Every row comes from one small tree of marks. The marks that hang from a mark follow it in brackets, in alphabetical order. Every link used is in the known rows. Which tree was each row made from?
Known rows:
rebepet(senemi(kuder(dobi(lelon)))): [-10 -18   1 -11  -3  -1  -5   3 -16  20 -24  -3   8 -13  23  -8  17 -14
  36  -7  -6  -5  14   4   7  18   7]
senemi(kuder(dobi(vepo)) rebepet): [ -2  -5  -2 -14   3 -16  -3  -1 -19   6 -25  -4   1 -10  15  -3  14 -12
  23  -2   3  -4  17   5   2   4   5]
zita(zateg(dirome(rebepet(senemi(kuder(dobi(lelon))))))): [-27 -18   0  -9 -26 -19 -10   4 -21  17 -41  -1  -3 -11  18   5  24 -14
  46 -10  -7  -8  19   0   0  15  19]
lelon(dobi(kuder vepo(senemi))): [-13  -9 -11 -10  -4   6  -2   2  -3  -6 -20   0 -15  -8   5  -1 -13 -18
  34   0  13  -8  17   7  15   4   4]
zita(zateg(dirome(rebepet(senemi(kuder))))): [-38 -15 -12 -13 -22 -14 -18   0 -23  15 -38 -12  -7  -5  17  10  21  -6
  36  -9   9  -9  12   5   0  15   3]
dobi(kuder lelon): [-18 -11  -7  -6 -14  -5   1   6 -20  10 -22  -3  -4 -12   9   8   5 -15
  29  -8   9 -13   8   8   9   9   2]
rebepet(senemi(kuder)): [-21 -14 -10 -14   2   3 -12  -2 -17  18 -21 -14   5  -8  20  -3  12  -4
  26  -6   9  -7   7  10   7  17  -8]
veku(raliv): [-25  -6  -5 -12  -8  -2  -2 -12 -29  19 -27  -8   5  -5  10   7   8 -20
  20  -5  12 -15  -1   8  17  10 -14]
zomal(vepo(senemi(kuder rebepet))): [-17   5 -18 -15  10  -4  -7  -2 -13   5 -16   2   8  -6  18  -2   2  -7
  23   3  13  -9  21  12   2   2  -5]
kuder(dobi(lelon vepo) senemi(rebepet)): [ -6 -11   6  -6  -1 -19   6   3 -25   7 -24  -2  -9 -14   9 -10  14 -14
  27  -4 -12  -7   8  -2  15   3  14]
senemi(kuder): [-17  -5 -12 -11  -2  -3  -9   2 -20  11 -21  -8   1  -6  16   6  11  -9
  22  -2  16 -10   7  10   6  13  -8]
rebepet(senemi(kuder(dobi(lelon vepo)))): [ -6 -18   7 -11  -5  -3  -5   7 -19   9 -28  -5   1 -14  19 -15  17 -13
  39  -7 -14  -8  17   5   7  12  15]
vepo(dobi(lelon) senemi(kuder rebepet)): [ -6   6 -21  -4   1  -4 -14  -1  -9  15 -11   5   6 -12  20   7  -3 -10
  32   2  12  -3  28   6   1   7   2]
vepo(dobi(kuder) senemi zomal): [-25   4 -24   0  -7  12 -10 -17   5  10 -11  10   0  -2   8   9 -19 -25
  41   0  24  -3  27   2   0  12 -11]
kuder(dobi(lelon) senemi): [-14 -12   5  -3  -2  -9   8   4 -24  14 -21   1  -5 -12  11  -5  13 -19
  28  -4  -8  -7   3  -3  18  14   7]
dirome(rebepet(senemi) zateg): [-47 -24 -10 -10  -6  -1 -12  -7 -28  12 -38 -11 -11  -4  11   3   5  -2
  38   7   8 -17   1   3  18  22  -6]
veku(raliv(lelon(dobi(vepo)))): [-18  -9   3 -16  -9   7   5 -11 -28  11 -39  -4 -12 -10   4   0   1 -20
  35   3   1 -11   4  11  26   0  -4]
lelon(dobi(kuder(senemi))): [-18 -14 -11 -12   0   1   4   1 -12   5 -20  -4 -15  -5   5   4  -2 -16
  27  -5  15  -6   2   3  17  10   1]
zateg(dirome(rebepet(senemi(kuder(dobi(lelon))))) zita): [-19 -15  -6  -9 -20 -13 -23   6 -12  15 -47  -7  -1  -8  22  -5  18 -18
  34  -4  -2 -12  10 -13  -2  23  18]
zita(zateg(dirome(rebepet))): [-41  -8  -9  -7 -28 -20  -7  -2 -25  10 -40  -7 -14  -5   7  18  13 -11
  33  -5  18 -11   4   3   7  12  -4]
zateg(dirome): [-27  -4 -10 -10 -10  -6 -12  -3 -17  16 -33 -10  -5 -10  14   9  11  -9
  22  -4  18  -7  -3   0  11  13 -10]
vepo(dobi(lelon) senemi(kuder rebepet) zomal): [-14  11 -27  -3  -2   0 -15 -12   0  16 -11  10   7  -7  19   8  -6 -11
  41   6  16  -3  34   3  -3   5   0]
raliv(lelon(dobi(vepo)) veku): [-15 -16   0 -13 -12   2   8  -6 -23   6 -38  -1 -21 -11   4  -1   1 -15
  40  12  -2 -11   3   7  21   0  -6]
rebepet(senemi(kuder(dobi(lelon vepo(zomal))))): [-14 -13   1 -10  -7   1  -6  -3 -10  10 -28  -1   1 -10  18 -13  13 -14
  48  -4 -11  -8  21   2   4  10  13]
zateg(dirome(rebepet(senemi(kuder(dobi)))) zita): [-23 -13 -10 -12 -13 -10 -26  -1  -9  14 -47 -10   1  -4  21  -5  15 -19
  28  -4   6  -7   7 -13  -3  25   8]
dirome(rebepet(senemi(kuder(dobi(lelon)))) zateg(zita)): [-27 -21  -7  -7 -13  -8 -19   8 -20  10 -43  -3  -2  -5  18  -6  11 -12
  42   7  -4 -17  14  -7   4  28  19]
vepo(dobi senemi(kuder)): [-14   5 -20  -5   2   9 -16  -3  -8  12 -13   3   2  -5  18   7  -5 -16
  31   2  19  -2  25   8   2  16  -9]
veku(raliv(lelon(dobi(kuder vepo(zomal))))): [-22  -5  -4 -15 -15  10   5 -18 -15   7 -36   4 -11  -6   0   5  -7 -26
  46   1   7 -12  15   8  16  -3   2]
dirome(rebepet(senemi(kuder)) zateg(zita)): [-38 -18 -19 -10  -9  -3 -26   3 -21   8 -40 -13  -6   2  16   0   6  -4
  33   8  11 -18   7  -1   3  27   3]
raliv(lelon(dobi(kuder vepo)) veku): [-13 -20  -2 -12 -16   3   8  -3 -19   1 -35   1 -22 -11   2   2  -3 -21
  42   6  -2 -11   9   6  14  -3   1]

Which tree is each row?
[-13  11 -19 -12   3  -2 -10   0 -12   6 -16   9   6 -10  18   1  -3 -11
  37   4  11  -6  32  12  -3   0   1] => zomal(vepo(dobi(lelon) senemi(kuder rebepet)))
[-24  -4 -12 -14  -7   5   0 -11  -6  -2 -30  -3 -15  -4   6   0  -3 -12
  41   7  18 -10   6   4  18   3  -7] => lelon(dobi(vepo(zomal)))
[ -4  -1 -12  -4  -2 -11 -10   9 -17   4 -17  -2  -3 -12  16  -3   4  -5
  28   1   1 -10  24   9   6  -1  12] => dobi(lelon vepo(senemi(kuder rebepet)))
[-18 -14  -6  -3  -7  -6   2   9 -23   9 -18  -4 -11  -9   8   3   7 -15
  26 -10   2 -11   5   3  13   9   7] => dobi(kuder(senemi) lelon)
[ -5  -1  -5  -9  -6 -15  -1  -3 -11   8 -26   4   2 -10  15  -3  12 -13
  39   1  -2  -9  24   2   0   0  14] => senemi(kuder(dobi(lelon vepo(zomal))) rebepet)
[-14   5 -21  -6   3  -3 -13  -8  -4   4 -16   2   1  -3  16  -1  -2  -7
  30   5  11  -8  26   6   2   1   0] => dobi(vepo(senemi(kuder rebepet) zomal))
[-16 -12  -3 -13  -1   4  -9 -11  -8   8 -27  -3   4  -5  17 -13  11 -16
  42  -4  -3  -5  20   3   2  13   3] => rebepet(senemi(kuder(dobi(vepo(zomal)))))
[-16  -9 -13  -8   2 -12   0  -4 -19  12 -14  -8  -5  -7   8   4   4 -11
  15  -9  12  -5   6   3   8   5  -2] => dobi(kuder(senemi(rebepet)))
[ -4  -1  -7 -16   1   3  -5 -10 -18  13 -27   1  -3 -11  12  -1  -2 -14
  32   7   0  -8  23  12  16  -5   6] => veku(raliv(lelon(dobi(vepo(senemi(kuder rebepet))))))
[-13 -17  -1 -14   3   1  -7  -4 -15  19 -23  -7  10  -9  22  -8  14 -15
  29  -6   0  -4  12   4   5  20  -3] => rebepet(senemi(kuder(dobi)))
[ -8  -6  -5 -14  -5   3   2 -14 -15  10 -26   3  -7 -12   4   0 -12 -21
  34   2   3  -6  22  10  18  -7   7] => veku(raliv(lelon(dobi(kuder vepo(senemi(rebepet))))))
[ -7 -18  -4 -13  -5  -8  10  -6 -22   4 -29  -2 -24 -11   1  -2   1 -15
  35   5  -7  -7   8   3  15  -9   9] => raliv(lelon(dobi(kuder(senemi(rebepet)) vepo)) veku)
[-30 -20  -9 -10  -7  -5 -21   1 -17  10 -42  -6  -1   0  17  -5   8 -13
  36   8   4 -14  12  -7   1  30   8] => dirome(rebepet(senemi(kuder(dobi))) zateg(zita))
[ -8  -6 -10  -3  -9 -11  -3   5 -13   2 -17   0  -6 -14   8  -1  -4 -12
  29  -4   3 -11  23   7   8  -2  13] => dobi(kuder lelon vepo(senemi(rebepet)))
[ -3  -1 -17 -15   7  -3  -9   1  -6   0 -19  -3  -7  -8  14  -2  -4  -4
  29   7  14  -6  20   9  11   0   5] => lelon(dobi(vepo(senemi(kuder rebepet))))
[-19 -15  -8 -11 -18   6   7 -14 -10   2 -35   6 -20  -6   1   3  -5 -21
  52  10   2 -11  13   4  10  -4   0] => raliv(lelon(dobi(kuder vepo(zomal))) veku)
[-18   5 -25   0  -8  -1  -8 -16   4  14 -11  11   3  -8  12  10 -16 -18
  43   2  18  -3  33   0  -1   3  -1] => vepo(dobi(kuder lelon) senemi(rebepet) zomal)
[-32 -23  -4 -12  -1  -3 -13  -2 -23  12 -38  -4  -2  -4  18   1  13  -9
  42   6  -2 -13  13   1   7  25   5] => dirome(rebepet(senemi(kuder(dobi))) zateg)
[-45 -20 -15  -8 -13  -3 -20  -4 -22  10 -43 -14 -10  -1  11  -2   1  -7
  32   9  14 -19   1  -4  12  28  -4] => dirome(rebepet(senemi) zateg(zita))
[-29   5 -15 -10   2  11  -6  -8 -11   3 -19   6   1  -5  11  -1 -11 -20
  35   5  18  -5  20   9   7   9 -16] => zomal(vepo(dobi senemi))
[-10 -11   9  -6 -11  -8   5   5 -21   4 -31   0  -8 -15   9  -6  10 -19
  34  -3  -6 -11   9   3  15   8   9] => kuder(dobi(lelon vepo))
[-15   0 -12  -3   3   4  -6 -10   1  13 -16  12  10  -2  18   0   0 -22
  35   3   9  -5  25   0   2  16  -3] => vepo(senemi(kuder(dobi)) zomal)
[-17  -6 -12  -5 -15   0  -2   1 -15   9 -21   1  -6 -10   9  11  -2 -21
  38  -6  15  -7  17   7   3  10  -1] => vepo(dobi(kuder lelon))
[-37 -14 -15 -10 -19  -6 -25  -5 -14  14 -48 -18  -7  -4  15  -1   6 -11
  24  -1  15 -11  -5 -10   8  23  -4] => zateg(dirome(rebepet(senemi)) zita)
[ -6  -7   0  -8  -5  -8   0   8 -19  13 -25   3   5 -13  18   2  15 -17
  31  -3  -2  -9  13   5   6  14   8] => senemi(kuder(dobi(lelon)))
[-18   9 -24   1  -5  10 -15  -6  -2  13 -14  11   3  -5  18   7  -6 -18
  46   5  14  -6  31   4   0  12  -1] => vepo(dobi(lelon) senemi(kuder) zomal)
[-17   6 -17  -8  -4  -2  -3  -3  -9   3 -15   9   3 -11  11   3 -12 -18
  39  -1  13  -6  31   8  -1  -1   2] => zomal(vepo(dobi(kuder lelon) senemi(rebepet)))
[-42 -11 -17  -5 -15  -9 -15   1 -23   5 -43  -8 -13   1   7   8   0 -10
  28  13  20 -21   0  -4  10  23  -3] => dirome(rebepet zateg(zita))
[ -9   0  -8 -13   0 -12  -3 -11  -9   6 -25   2   4  -5  15  -2   9 -13
  33   0   6  -5  21   2  -2   3   4] => senemi(kuder(dobi(vepo(zomal))) rebepet)
[-19 -16  -6  -8 -11   5   9 -11 -14   0 -30   6 -26  -3  -1  -2  -3 -22
  49   7  -5 -10  10   0  15  -3   5] => raliv(lelon(dobi(kuder(senemi) vepo(zomal))) veku)
[-30 -11 -18 -13 -15  -7 -31   2 -14  14 -45 -17  -4  -1  20   1  13 -10
  25  -2  13 -12   2  -7  -1  22   3] => zateg(dirome(rebepet(senemi(kuder))) zita)
[ -6  -5  -6 -14   5 -14  -2  -5 -14  16 -21  -2  11 -11  20   2  13 -12
  20  -2   9  -4  13   4   1  10  -2] => senemi(kuder(dobi) rebepet)
[-14 -10 -15 -15   4  -8   4  -5 -10   8 -16  -7 -10  -7   7   5  -2 -11
  23  -4  17  -5   5   2  15   4   2] => lelon(dobi(kuder(senemi(rebepet))))
[-23   0  -6  -8  -7  15   0 -21 -11  11 -31   6  -9  -6   5  -3 -12 -24
  45  10   4 -10  17   6  25   0  -4] => veku(raliv(lelon(dobi(vepo(senemi zomal)))))
[-11   0 -19  -2  -6  -3  -7  -4  -6  13 -11   5   1 -13  13   9 -12 -16
  33  -2  14  -3  28   4   1   6   2] => vepo(dobi(kuder lelon) senemi(rebepet))
[-17  10 -22 -14  10   2 -12  -7  -9   6 -15   5   8  -6  17   2  -6 -12
  31   4  19  -2  29  11  -3   3  -9] => zomal(vepo(dobi senemi(kuder rebepet)))
[-17  11 -30  -5   5   4 -18 -18   2  15 -10   7   7  -2  19   8  -9 -12
  35   7  24   0  31   3  -5   9 -10] => vepo(dobi senemi(kuder rebepet) zomal)
[-10 -11 -12 -16   2  -9   3   0 -14  -3 -20  -8 -19  -8   4  -2  -2 -11
  26  -5  10  -5   8   4  15  -3   9] => lelon(dobi(kuder(senemi(rebepet)) vepo))
[ -6 -11  -7  -8  -4   7  -2   0 -15   4 -28   5 -15  -9  10  -3  -2 -15
  41  15  -5  -9  19   9  13   0   3] => raliv(lelon(dobi(vepo(senemi(kuder)))) veku)
